Known rows, with every way that one mark hangs from another:
pizud{pagi}: [ -5.9  -2.3 -23.0 -12.2 -23.1 -12.4  11.8  -6.7 -11.5 -10.8  -1.6  -1.4
  -0.2  -5.4  -2.0 -14.1  -4.0 -11.2   0.5  -6.6   7.0]
kozu{sufive{fizi{samebig}}}: [  3.3  -8.1 -30.9 -12.4  -6.7  19.0  23.9   0.7 -11.6   2.8   0.0   8.6
  15.7   0.8   0.0  22.0   2.3 -17.5  -2.4   0.8  -4.2]
pagi{fizi kozu pizud}: [ -3.5 -13.6 -11.1  -1.5  54.9  -2.4 -36.4   5.4  -8.3   9.2  11.3 -11.3
 -23.9 -12.9   8.8 -16.5   0.7 -26.6   3.2   4.1   1.0]
pagi{kozu}: [ -0.4  -4.7 -34.3 -16.3  13.1 -15.7 -17.8   1.9 -30.2   5.6  -1.4 -15.2
 -12.8 -14.1   8.4   2.1  -4.6  -6.3  10.6  -4.3  -8.2]
fizi{samebig}: [  4.3   1.0 -28.8   1.8 -10.8  15.2   1.6  -5.3 -13.7  -4.5  -7.8   0.5
   6.0 -29.1   4.6   5.2  -2.1   4.7   0.3  -4.9  -0.8]
kozu{sufive{fizi{samebig{pizud{pagi vaza}}}}}: [  3.7  -4.1 -10.1  -9.6 -10.5  12.4  27.4   3.3  -2.7   0.3  -1.9   9.6
  17.0   4.9  -3.9  15.1   3.7  -8.6  -3.5  -0.6  -0.9]
samebig{fizi pizud{sufive}}: [  2.4  -2.3  -0.4  10.3  -1.0 -46.0   5.5   0.5   0.5 -11.4  -2.1   5.2
   4.2  59.9  -0.3  19.4  -1.4  49.3  -9.2   1.6   0.0]
vaza{fizi{samebig sufive}}: [  2.2  -2.8 -10.1  12.7  -9.9  22.5  -5.0 -19.7   7.4   0.0   6.6   5.1
   2.5  -6.7   3.5  15.2  -9.0 -11.8   2.1   5.2  -2.0]
pizud{vaza}: [ -5.7  -6.4  -7.6 -10.6  -6.8  -3.6   7.0  -5.0  -9.4 -10.0  -7.0   0.5
  -0.1 -17.7   1.2  -4.3   2.1  22.0   3.7  -6.3  -1.9]
pizud{pagi vaza{fizi}}: [-16.9   3.2  19.3  -5.1 -22.2  -0.9  12.4  -5.2  12.8 -15.6   4.2   3.0
  -0.9   1.5  -8.4 -17.3   2.7  -0.5   4.1  -1.7   5.2]
sufive{fizi{samebig{pizud{vaza}}}}: [ -9.3   4.2  -7.7   7.5  -6.7  -1.5   8.0  28.4   1.7   1.4   1.2   9.1
  10.2 -18.7   3.3   8.5   8.2  14.0  -2.6   1.5  -6.7]
pagi{fizi{samebig} kozu{sufive} pizud{vaza}}: [  6.3  -9.8  15.7   7.3  49.8  28.2 -22.7  -6.7   1.8  13.3   0.7  -6.8
 -12.7 -13.1   0.8 -11.3   3.9 -30.5   2.1   2.0   2.4]
vaza{fizi{samebig{pizud{pagi}} sufive}}: [  4.5   0.7   3.5  13.9 -11.8  11.1  -3.9 -15.0  14.5  -1.8   6.4   6.2
   4.1   0.0   1.9  11.1  -9.9  -3.3  -0.2   5.3   1.4]
pagi{fizi kozu pizud{sufive vaza}}: [ -2.1  -7.4  17.7   3.1  47.5   2.1 -29.6  -2.3   3.9   8.3   4.7  -9.6
 -23.0  14.1   1.8 -12.9   1.6 -12.7   0.3   4.0   0.9]
vaza{fizi{samebig} pizud{pagi{kozu{sufive}}}}: [ -5.4  -4.4  28.5  -0.9  -4.7  13.2  -2.7  -1.7  17.9   7.6  24.3  -1.7
   4.2   5.2   1.5  11.3  -2.5 -10.0   1.3   6.9   2.2]
sufive{fizi{samebig{pizud{pagi{kozu} vaza}}}}: [-10.3   9.0  -1.0   9.7  -7.7  -5.7   3.9  29.2   1.9   5.4   1.1   4.5
   5.6 -16.5   0.6   1.7   6.9   2.9  -0.2   0.6  -5.9]
pizud{pagi sufive vaza{fizi}}: [-10.7   9.5  30.0  -3.9 -30.9   2.0  18.3 -15.1  20.1 -15.7   0.0   3.7
   0.5  43.8 -13.6  -4.5  -0.8   6.8  -2.6   1.7   5.1]
samebig{pizud{pagi{kozu} vaza{fizi{sufive}}}}: [  1.4   1.5  22.8  -1.7  -2.2 -24.5  -5.8   0.7   6.5  -3.9   1.1  -3.6
  -3.2   7.1  -0.4  -6.0  -5.0  19.9   3.0  -0.4   1.0]
samebig{pizud{pagi{fizi{sufive} kozu} vaza}}: [  2.6   2.8  17.8   0.2   3.6 -26.5  -6.6   1.9   4.9  -1.6  -2.8  -2.9
  -5.9   2.5  -0.9 -15.8  -1.1  14.6   1.8  -1.7   2.9]

Rows:
[  8.8 -15.1  -4.7  26.2  27.4  24.9 -18.7 -19.1  11.8   9.0   3.1   5.6
  -7.5 -22.2   5.9 -11.8  -6.7 -27.4  -6.6   3.1   9.4] : pagi{fizi{samebig sufive} pizud}
[  6.2   9.1   6.1   6.0  -8.7  -0.7  -1.7   2.8  -3.1  -3.1 -10.5  -3.2
   4.0 -20.8   0.3  -6.5  -1.6  18.9   0.2  -5.8   1.9] : fizi{samebig{pizud{pagi{kozu} vaza}}}
[ -1.3  -8.8  11.6  -5.7   0.8  -3.3  -1.4  -2.0   4.3  10.5  14.6  -4.3
  -0.4  -1.9   2.8  -2.4  -0.8 -11.3   0.0   1.1   4.9] : vaza{pizud{pagi{fizi{samebig} kozu{sufive}}}}
[ -3.4  10.1  20.6  -4.8 -21.2 -10.8   6.9 -13.6   0.3  -2.1 -10.9  -9.2
  -7.0  31.7 -11.1  -9.6  -4.6   0.0   2.2  -5.8   2.4] : pizud{pagi{kozu} sufive vaza}
[  0.7   4.8  -0.7  -9.5 -14.6 -29.1  12.3  12.7   3.1  -7.3   1.3   5.0
   6.6  32.8  -1.6   6.6  -3.1  25.0  -8.3   1.8   2.7] : samebig{pizud{pagi sufive{fizi}}}
[ -1.0   4.2  -2.2  -3.1  -2.7  10.6  -2.3   1.3   7.0 -11.7   9.4   5.3
   4.8  11.5   2.4  18.5  -1.1  17.8  -2.0   7.5  -2.8] : vaza{fizi{samebig{pizud{sufive}}}}
[  3.1  -4.6 -28.8 -13.8  11.3   3.5  -3.7   4.5 -24.9  12.9  -0.9  -8.8
  -1.2  -4.3   4.0  15.2  -1.1 -24.2   7.5  -1.0  -9.7] : pagi{kozu{sufive{fizi{samebig}}}}
[  7.7   3.3  -2.8  -4.2  28.1  10.1 -14.0   1.8  -7.0   7.3  -0.5  -6.5
  -7.5  -1.2   1.0  -0.1   7.1 -16.0   5.0   3.3  -5.6] : pagi{fizi{samebig{pizud{vaza}}} kozu{sufive}}
[  5.3  -6.8 -14.7 -10.9  -3.7  14.3  23.3   4.3  -5.3   1.4  -2.0   9.7
  17.4   2.6  -1.2  20.8   3.9  -1.6  -3.3   0.7  -3.7] : kozu{sufive{fizi{samebig{pizud{vaza}}}}}
[  1.2   2.3  -4.9 -11.6   7.9 -31.0  -8.1  11.8  -6.0  -6.1   3.3  -4.8
  -6.9   5.2   2.5 -12.0   0.1  11.0   0.4   0.4   2.6] : samebig{pizud{pagi{fizi kozu}}}
[ -9.2   6.4 -12.9   7.1 -12.1  -4.3   9.6  28.0   1.1   1.1   3.6   8.7
  10.3 -14.1   1.5   5.2   5.9   2.5  -3.6   1.3  -3.8] : sufive{fizi{samebig{pizud{pagi}}}}
[  8.5   3.4  -2.0   3.3  -5.3   4.0   0.9   2.7  -4.2  -6.5 -10.3   2.5
   8.1 -24.0   3.7   3.6  -0.6  33.2  -2.1  -4.9  -0.3] : fizi{samebig{pizud{vaza}}}
[ -5.9   8.6  19.1   2.2  -5.5   9.7   4.4  -7.5   4.3   0.0  -5.3  -4.8
  -5.6  -4.3 -10.4 -23.8   6.9 -27.7   5.4  -3.9   3.7] : pizud{pagi{fizi{samebig} kozu{sufive}} vaza}
[ 11.4   6.8   3.1   4.2  -9.1   5.4   3.8  -2.8   0.2  -6.2 -12.2   2.7
   8.7  -3.4   0.9   9.6  -2.2  36.3  -4.8  -3.3  -0.3] : fizi{samebig{pizud{sufive vaza}}}
[  4.5  -2.4 -12.7 -12.2  13.6  -2.3  -3.6   7.8 -18.6  11.7  -2.7  -7.3
   0.5  -2.7   2.8  13.8   0.9  -8.5   6.5  -1.0  -9.8] : pagi{kozu{sufive{fizi{samebig{pizud{vaza}}}}}}
[ -1.2 -10.7  12.6   7.6  12.0  11.7   0.6  -0.5   9.0   1.6  -2.3   5.0
   1.3   4.2   0.6   3.3  -3.0  11.9  -7.9  -0.6   3.5] : pagi{pizud{sufive{fizi{samebig}} vaza}}
[ -9.7   4.0   7.0  -2.5 -16.3  -2.3  16.5   5.1   6.1  -3.4  -4.6   6.9
   4.7  26.8  -5.2  12.5   4.9  20.8  -3.7   1.3  -5.9] : pizud{sufive{fizi} vaza}
[-2.2 -9.4  9.9 -5.6 -6.9 -6.7  4.2  4.5  1.8 14.2 12.9 -3.6  5.1 -4.4
  3.6  5.8 -2.6 -7.4 -0.6 -0.7  2.3] : vaza{pizud{pagi{kozu{sufive{fizi{samebig}}}}}}
[ -6.3  15.3  27.5   9.0 -26.5   9.9  16.2 -14.0  20.0 -10.8  -8.0   4.8
  -1.3  29.7 -14.7 -17.2   4.9  -3.1  -5.6  -0.6   8.3] : pizud{pagi{fizi{samebig}} sufive vaza}
[  7.3   0.8  -1.3  19.0   3.9  10.1  -7.6 -11.7  10.5   2.2  -2.7   6.9
  -1.9 -13.1   2.2  -5.4   0.4  -3.2  -1.9   3.1   1.4] : pagi{fizi{samebig{pizud{vaza}} sufive}}
[-14.9   7.4  14.9  -1.0  -3.3  -9.7  -3.5  -0.3   2.6  -3.8  -0.9  -7.2
 -14.0  -6.0  -7.0 -31.9   7.1 -18.2   7.6  -3.9   2.8] : pizud{pagi{fizi kozu} vaza}
[ 22.1   2.9  -2.1  25.0 -15.2   0.8  -7.2 -23.0   0.2  13.0 -13.7  -2.2
   4.5 -17.4   3.1   2.6 -17.9  -5.1  -0.5  -5.7   3.5] : fizi{samebig{pizud{pagi{kozu}}} sufive}
[  4.9   1.4 -20.5  -5.2  24.5  18.3 -13.6  -3.6 -13.4   8.9   1.5  -7.7
  -9.0  -4.3   1.3   1.4   5.7 -36.3   6.6   3.3  -6.0] : pagi{fizi{samebig} kozu{sufive}}
[  4.0  -1.2  -7.3 -15.1   0.6 -28.9   3.4  13.5  -9.9  -1.6   1.6  -2.6
   2.4   9.5   1.7   1.2  -2.5   9.2  -0.4  -1.0   0.3] : samebig{pizud{pagi{kozu{sufive{fizi}}}}}
[ -2.1   4.4  -6.0   4.1   9.1   6.8  -5.5   7.0   4.5  -9.0   1.3   5.5
  -1.9 -14.0   2.3  -9.2   9.6   9.1  -2.2   3.4   0.5] : pagi{fizi{samebig{pizud{vaza}}}}
